Known rows, with every step that occurs:
nezuf/savob/neviv/vava/defu: [-16.9   1.8   7.6  -5.2   8.0 -24.2   3.2 -30.1   6.2  22.3  22.5  -1.5
 -18.2   6.6  -3.2  22.4  13.3  10.7 -26.8  30.0  -3.0 -24.9   2.7  30.6
 -24.6  12.7  -0.5  11.2   0.6   6.3 -20.0]
nezuf/neviv/vava: [-24.0 -39.0  18.8  -8.3  -2.1   9.2 -44.5 -25.0  10.8  16.0  31.2   1.5
   4.0  -4.8  -3.4 -24.2  -6.6  -8.5 -14.6  22.4  22.4  -4.4   9.7   6.6
   6.6   9.8  -6.0   9.8 -20.6  -6.2 -20.1]
savob/nezuf/neviv: [-28.6   3.2  -0.4 -20.3  18.1  20.0 -10.7  12.3  19.6  26.8  13.5   0.0
   7.6 -22.0  -7.1 -40.2   2.9 -20.7  22.5  15.2   3.9   6.0   8.2  -2.7
  65.9  21.2   6.6  -6.5 -16.2 -28.0   5.2]
vava/neviv: [-19.1 -11.8 -14.1 -10.1  23.6 -35.2 -64.7  -5.3  -2.8  21.6 -12.5 -38.8
  11.4 -25.8   5.1  -4.1   1.6  -2.3  44.5  12.6  -7.1  -6.3  -6.6  11.9
  36.8 -15.8   8.1  33.5 -37.4  13.0 -29.4]
savob/defu: [-14.4  16.3  -4.1   6.0  37.3 -20.2 -41.9  11.7  13.2  19.5  -5.1   6.2
   3.5 -42.4 -11.4  11.5   3.7   5.0   3.5  27.0 -20.0   3.1 -10.8  17.8
  43.4  -5.7  15.4   7.8 -19.5  20.7 -25.7]
savob/nezuf/neviv/vava: [-23.1  -9.8  -1.2  -2.0  -0.1  27.2 -33.4  -9.9  12.2  21.8  25.3  12.5
  11.7   0.0 -19.5 -41.8 -26.4 -23.1 -14.2  20.6  12.0 -11.0  13.2   2.1
  34.3  24.5   2.9 -12.3 -25.2 -19.3  17.1]
vava/nezuf: [ -7.4  -7.5  -5.1  -5.6  18.1 -13.4 -54.5 -17.6  -7.2   6.9 -26.2 -16.5
  14.0 -27.1  -6.2 -24.7  -8.1 -11.8  30.4   8.8   0.1   0.2  -3.2  -3.2
  14.1 -13.9   2.0   4.0 -32.4  -4.7 -10.3]
savob/neviv: [-13.1 -12.9  -0.2 -35.4  37.7  -7.1 -30.4  -6.4  17.3  19.0   2.7 -10.5
  22.1 -21.4   2.0  -7.7  31.4   7.4  22.5  22.6 -11.1   0.3  -8.9   4.2
  22.0  -1.1  15.3   8.5  -8.7 -16.1 -11.0]
nezuf/neviv/savob/defu/vava/vurib: [-44.9 -41.7  14.2  12.7  -8.5   7.9  22.0  33.3  35.1   9.7  43.6   8.8
  18.3 -33.2 -48.7 -26.9  23.1  30.6   1.0  22.8  -0.5  21.8  -5.4  10.0
   7.5  21.2  -2.0  -5.6  -9.3  -9.7 -15.0]
nezuf/savob: [-23.9 -14.6  11.3  11.1  26.3 -17.7  -8.5 -30.9  -4.7  33.5  24.3 -10.6
   6.6 -25.1  -3.2  20.5 -10.9 -15.5  45.1   0.4 -14.3  -4.6  -1.8   9.3
  21.7 -10.9  -7.8   6.8   2.4  -7.7 -26.3]
nezuf/savob/defu/neviv/vava/vurib: [-15.5 -51.0  -2.7  25.8   4.9  23.8   1.3 -27.8  16.6  29.9  74.6  34.7
  10.8 -13.2 -57.3   6.4   1.8  11.1 -29.6  19.5  -8.0   8.0 -26.6  39.8
 -17.0  29.4   6.8  10.2   9.3 -17.6   4.1]
savob/neviv/vava: [ -5.4 -29.0  -2.4 -20.3  19.7   3.3 -55.0 -24.3  12.1   9.5  13.6  -0.2
  19.5   2.4 -12.6  -7.8   3.6   5.2 -14.9  30.4  -0.6 -14.6  -7.7   8.9
  -7.9   5.0   8.9   3.8 -13.3  -8.9  -3.5]
sati/nezuf/savob: [-10.9 -21.9  21.0 -10.5  17.5 -10.9 -12.3 -32.0 -16.3  19.3  18.4 -19.4
   7.8 -13.9  11.1  62.5 -35.9 -12.0  48.6   1.7  -1.4  11.4   4.8  27.2
  19.2 -11.1  -3.8  12.3  16.6  -4.7 -19.7]
defu/vava: [-28.1 -36.5 -25.6   6.9   5.9 -13.9 -51.5 -19.0   1.4  28.3   1.6  -4.0
  25.9 -30.8 -23.0 -14.8  -7.2   6.0  29.9  16.4  -9.4   2.3 -25.9  -1.1
  29.1  -2.1 -28.7   9.4 -22.3   9.8 -23.8]
sati/nezuf/savob/neviv/vava/defu: [ -3.0  -2.8  11.4 -24.8  -3.0 -16.2  -3.4 -32.0  -5.4  12.9  13.3  -5.2
 -16.7  19.2  12.8  57.8 -10.4  11.5 -24.8  33.9   9.1  -8.7   7.2  49.0
 -26.4  10.6   0.8  17.4  12.2   9.6 -11.4]
neviv/vava/vurib: [-12.6 -46.7   1.0   3.7   5.6   3.9 -68.2 -42.5  10.1  12.8  20.2   8.8
  32.2 -18.1 -45.3 -10.9 -20.5  -3.0  -2.1  16.4   6.5  -2.8 -18.2  10.5
 -17.3   6.6  -0.2  19.1 -31.0 -19.0   5.5]
vava/nezuf/neviv/savob/defu: [-26.6   9.8  27.4   5.2  13.6  -1.1   1.9  38.3   7.6 -11.4  -0.6 -10.4
  -6.5 -28.9  -7.1 -33.3  16.2   8.1  -2.2  15.5  12.7   9.8  35.6   6.8
   8.5  -4.4  25.0 -26.5 -18.9   4.1 -17.8]
savob/nezuf/neviv/vava/vurib: [-23.9 -28.6  -4.2 -15.1  -8.3  39.9 -20.9 -15.6  25.9  21.5  40.9  22.4
  20.8   0.7 -46.3 -48.5 -16.4 -14.4 -11.8  19.1  15.0   3.4  -3.5   2.7
  16.3  39.8   5.4   1.1 -24.6 -39.7  31.7]
sati/nezuf: [ -3.3 -23.9   9.4 -25.2  20.8 -11.5 -57.6 -20.1  -5.5   4.0  -8.2 -21.5
  17.9 -22.9   9.1  35.2 -24.8  -5.3  33.2  15.7   7.9  15.1  -4.4  26.6
  26.7 -10.2   9.5  21.8  -8.3  -2.3 -15.1]

Rows:
[-30.6 -34.9 -36.4  -2.7  -4.0 -35.4 -54.8  -4.8   0.6  31.1  -9.3 -32.6
  17.1 -19.0 -12.6  -7.9  -6.1   6.9  43.1  15.2  -9.7  -7.9 -22.7   9.9
  35.6 -12.1 -27.8  32.1 -39.8  21.6 -28.8] => defu/vava/neviv
[-28.0  22.4  -5.3  -2.9  -9.0   5.2 -25.0  -0.9  13.0  21.6   4.8  10.8
 -21.3  -3.9 -12.4 -37.5  -7.5  -7.2 -41.3  30.5  18.6 -15.4  16.0  18.5
  28.1  33.9   5.7   3.0 -34.4   0.1   3.1] => savob/nezuf/neviv/vava/defu
[-15.9 -15.1  13.9 -23.0  33.4  -6.3  13.6 -20.8  10.9  33.8  35.1  -6.4
  12.2 -10.1   2.8  16.3  26.5  -3.8  35.7  10.7 -17.4  -5.3  -3.3   9.4
  14.8  -3.4   4.1   2.1  18.4 -17.9 -18.3] => nezuf/savob/neviv
[ -4.9 -24.5  18.2 -46.3  23.7   0.7  13.8 -21.6  -0.4  19.3  25.0 -14.0
  10.6   0.9  18.0  57.9  -2.6   2.5  34.8  16.0  -5.7  11.8   0.9  28.2
  13.6  -3.0   6.7  10.1  32.0 -16.8  -7.7] => sati/nezuf/savob/neviv
[-14.8 -30.9  -0.5  36.4  14.3  11.4 -10.9 -25.3   1.8  30.0  52.0  26.0
   1.4  -9.3 -27.6  15.3  -6.8   2.9 -33.1  19.0 -10.0  -2.7  -8.0  42.3
   1.9  16.6   5.3  -8.0   7.2   3.7 -14.6] => nezuf/savob/defu/neviv/vava
[-35.0  12.2 -10.2  18.2  22.3 -20.8 -32.8  31.0 -10.7   3.7 -12.7 -51.7
  20.5 -24.4 -18.1 -25.8 -14.0 -11.1  58.6  -0.9  -1.2 -15.7  25.0  11.8
  42.8 -11.8  29.4 -14.7 -41.7  -8.8  10.2] => vava/neviv/savob/nezuf
[-32.8 -47.9  18.8  -9.3 -19.0  17.1  18.9  34.4  24.2   0.4  37.8   1.4
  16.5 -22.0 -32.4  14.3   3.4  32.9   1.1  27.2  15.4  42.7   0.8  30.1
   0.5  20.4  -2.5   2.5   1.9  -6.7  -6.0] => sati/nezuf/neviv/savob/defu/vava/vurib
[  3.1 -37.1  20.6 -27.5   5.9   8.9 -11.9 -39.5  -3.3  14.2  36.1  -3.0
  10.4  22.0   6.6  57.3 -27.8   1.8   1.3  19.5   4.5  -2.2   6.3  31.3
 -14.5   5.4  -2.3   2.8  23.9 -11.5   1.8] => sati/nezuf/savob/neviv/vava
[-15.0 -13.9  14.7 -30.5   2.4   4.2 -27.6 -10.6   5.2  15.1  -1.7  -8.8
  -0.4 -16.8   8.5 -43.9  13.1  -6.4  14.3  13.2  15.9  12.6  14.3  -5.6
  21.2  -0.7  -0.9   8.6 -21.8 -13.5 -16.0] => vava/nezuf/neviv
[-26.8  11.6  14.6  34.1  37.0 -23.1 -25.0  28.3   4.1  -4.0  -4.1 -13.2
  12.2 -47.6 -21.3   2.3  -1.2   7.8  13.9  13.4  -8.4  -3.5  12.0  20.6
  18.4 -11.9  29.5 -21.9 -17.6  13.5 -25.1] => neviv/savob/defu
[ -0.2 -16.4 -25.0  18.6   0.5  15.5 -58.4 -11.7  -1.4   7.9   6.3  17.2
   3.1 -10.2 -31.9 -32.2  -1.9   8.4 -50.7  29.5   4.3   3.7  -7.0  29.2
  -7.4  12.1  14.3 -10.5 -25.9   6.7   3.8] => savob/defu/neviv/vava/nezuf
[-43.5 -14.0 -38.0  29.8  -2.9 -16.5 -33.6  33.8  -7.1  15.7  -5.5 -44.2
  28.9 -17.0 -35.8 -32.8 -24.5   3.4  55.2  -0.2  -6.6 -12.7   7.8   5.9
  39.8  -1.9  -6.4 -17.6 -42.1   2.3   8.4] => defu/vava/neviv/savob/nezuf
[-30.7  10.2  -4.7  28.4  30.5  -0.8 -29.5  20.9  -5.4   2.5  -3.9 -27.6
  31.5 -36.0 -27.4 -30.9 -21.5 -19.2  43.7  -4.0   0.0 -11.0  18.9   3.7
  31.5  -1.6  26.4 -37.7 -28.0 -20.7  14.2] => neviv/savob/nezuf
[-20.9  17.7   7.0  23.4  37.3 -22.0   2.8  -1.3   7.0  30.2  21.6  12.3
  -5.5 -32.8  -9.4  34.9  -9.4  -7.5  19.7  10.6 -27.3  -3.4  -5.3  19.4
  40.2  -7.1   4.5  -2.1   6.3  15.7 -25.2] => nezuf/savob/defu
[-25.2  -3.6  43.0 -11.6  13.4   3.9   1.4  40.6   9.2 -13.8  17.4 -15.5
   1.0 -24.4  10.7  29.9  -6.0  13.5   3.7  24.0  18.4  26.2  34.8  36.8
  24.2  -0.4  28.0 -11.1   4.2   3.0 -21.3] => sati/nezuf/neviv/savob/defu
[-28.1  -1.9 -15.7  37.1   1.0 -16.3 -24.6  26.7  -5.2   0.0 -18.9  -7.8
  14.3 -29.9 -36.5 -24.5 -11.8  19.0  10.4  12.7  -6.5   3.6   3.3   7.4
   0.5 -11.8  -6.4 -30.2 -31.8  22.2  -8.1] => neviv/savob/defu/vava/nezuf
[ -9.7 -52.0 -16.1  13.1  10.8  25.7 -43.5 -16.6  25.4  16.5  43.7  34.1
  20.8 -22.0 -59.2 -18.5  11.1  18.0 -48.3  33.6   0.6  12.4 -33.6  37.7
 -10.1  30.0  16.1  17.6 -17.9 -13.4   7.7] => savob/defu/neviv/vava/vurib
[-11.8 -59.7 -10.6  12.0   3.4  15.5 -67.8 -35.4   2.3  17.1  30.7   4.7
  26.8 -14.3 -27.9 -27.1  -1.0  -0.5 -18.6  16.5  13.8  -3.1 -12.2  26.6
 -10.5  10.7   5.9   6.2 -19.8 -13.9  -9.2] => defu/neviv/vava
[ -8.6 -46.5  27.3 -30.5 -11.5  16.1 -49.3 -26.7   4.6   4.6  26.2  -0.4
   6.0   8.9   9.9  16.4 -31.1  -3.2 -13.5  26.2  31.0  13.6  15.5  25.3
   0.8   8.7  -2.5  16.8  -6.9  -7.1 -11.0] => sati/nezuf/neviv/vava
[-30.2 -25.1 -12.9  25.7  23.1  27.2 -16.1  17.9  -1.4   8.4  23.5 -19.4
  34.3 -37.6 -34.3 -50.9  11.0  -4.7  34.5  -2.7  11.2   1.2   9.9  18.4
  24.2  12.0  34.7 -34.4 -14.3 -38.0  18.3] => defu/neviv/savob/nezuf
[-37.9 -26.9  41.3   2.0  14.0  -0.7  -3.9  12.0   9.3   0.2  26.0 -29.0
  16.6 -30.8  -1.5 -30.3  14.9   3.8  31.9   4.1  23.2   5.9  30.3   3.6
   7.9  -6.2  15.8 -10.4 -12.2 -18.8 -31.2] => nezuf/neviv/savob
[ -4.7 -39.6   2.7  16.7   1.9  17.1 -15.0 -22.5  -6.3  20.4  49.4  21.1
  -2.1   3.1 -11.3  56.8 -29.3   8.7 -34.5  24.7   6.9  13.6  -4.2  60.0
  -1.6  15.3   8.9   0.2  22.6   7.4  -6.4] => sati/nezuf/savob/defu/neviv/vava
[-35.0 -13.8   4.4  23.2  12.4 -19.2 -19.5   9.7   2.5  -2.4   8.5 -35.9
   4.4 -46.4 -17.4 -30.0  46.9  22.3   6.2  13.7  20.4   2.5   7.0  37.2
 -15.3   5.1  27.6   3.3 -21.3  -2.0 -31.0] => vava/defu/neviv/savob
[-35.4  -7.5 -27.4  23.4   6.4 -40.3   1.8   9.1   3.2  42.3  16.0  -6.3
  -9.1 -14.2 -13.3  29.9 -10.7  12.6  29.5  17.1 -35.3  -5.1 -17.1  25.6
  46.8  -7.8 -24.3  14.4  -9.9  37.9 -34.0] => nezuf/savob/defu/vava/neviv
[-13.7 -33.9  11.3  -7.7  17.1   3.7  -9.9 -36.4   5.3  25.5  43.2   4.6
  12.4  10.1 -12.8  16.2  -2.7  -1.1  -1.8  18.6  -8.0 -20.0  -0.6  13.5
 -12.8   4.4  -2.8  -5.5  11.8 -13.9  -8.0] => nezuf/savob/neviv/vava
[-21.6 -12.3 -20.4   1.1  -4.5 -33.2  -6.1   5.4  -6.9  30.7  11.7 -16.0
  -8.3  -3.3  -1.5  72.9 -33.8  13.1  28.4  24.1 -17.9  10.3  -9.8  46.7
  46.2 -10.0 -22.0  22.8   1.5  39.2 -24.0] => sati/nezuf/savob/defu/vava/neviv
[-38.2   4.4  37.2  10.8  21.9  -5.0   8.0  41.4  18.3  -2.2  19.0 -10.9
  -1.9 -38.4  -6.3 -14.0  21.4   8.7   2.9  19.1   4.3   8.8  29.2  13.8
  24.3   1.8  26.0 -16.0  -6.8   3.4 -31.3] => nezuf/neviv/savob/defu
[-14.0  -5.7   6.9   7.9  15.8 -14.8 -12.6 -33.7 -16.2  21.1   3.3 -11.8
   0.9 -17.3  -3.8   1.3 -15.7 -19.3  41.9  -6.6  -8.3  -6.9   2.9  -1.2
   7.5 -18.9  -6.3  -3.0  -8.2  -2.8 -12.5] => vava/nezuf/savob
[-15.6   7.1  -6.0  14.6   0.3 -33.5 -69.5 -25.6  -2.6   8.6 -13.5  -6.7
  -9.4 -17.9 -14.6  -0.2  -9.3   2.1 -29.4  31.1   8.9 -20.8  -5.3  26.7
 -10.8   2.7  -0.4  22.0 -39.3  26.6 -24.0] => neviv/vava/defu
[-44.5 -35.8 -14.4  26.5  -6.4 -37.5 -38.6  16.9  -9.4   9.8   0.6 -51.4
  30.1 -21.3 -21.0 -15.7  -3.5  16.4  59.8   1.0  -2.0 -10.5   5.1  10.4
  12.1 -20.6  -9.5   2.9 -39.5  15.0 -27.6] => defu/vava/neviv/savob
[-30.0 -51.6   8.3  21.2  20.1   6.6 -29.3   0.6  -2.4   0.3  24.5 -27.2
  35.8 -40.8 -20.2 -33.1  23.6  12.1  31.0  -0.6  16.7  10.1   7.5  17.6
  -5.4  -2.5  28.2 -11.8  -9.9 -23.5 -18.2] => defu/neviv/savob
[-38.2  -8.2  -8.4  44.9  11.6 -20.7 -20.7  32.7   5.4   9.0   1.5  -2.8
  18.7 -38.9 -38.3  -0.7  -6.7  21.7  14.4  17.3 -12.2  -1.0  -4.0  13.5
  18.9  -6.8  -4.4 -24.1 -19.0  22.7 -22.5] => neviv/savob/defu/vava
[-39.3 -39.1  12.4   8.9 -22.9   2.7  -7.6   7.1  -2.3   2.9   7.5 -25.2
  15.2 -13.8 -18.3 -58.1   3.9  13.3  26.8   6.7  21.1  11.3  23.0 -12.7
  -8.5  -5.5 -22.1 -23.4 -23.6 -11.6 -18.6] => defu/vava/nezuf/neviv/savob
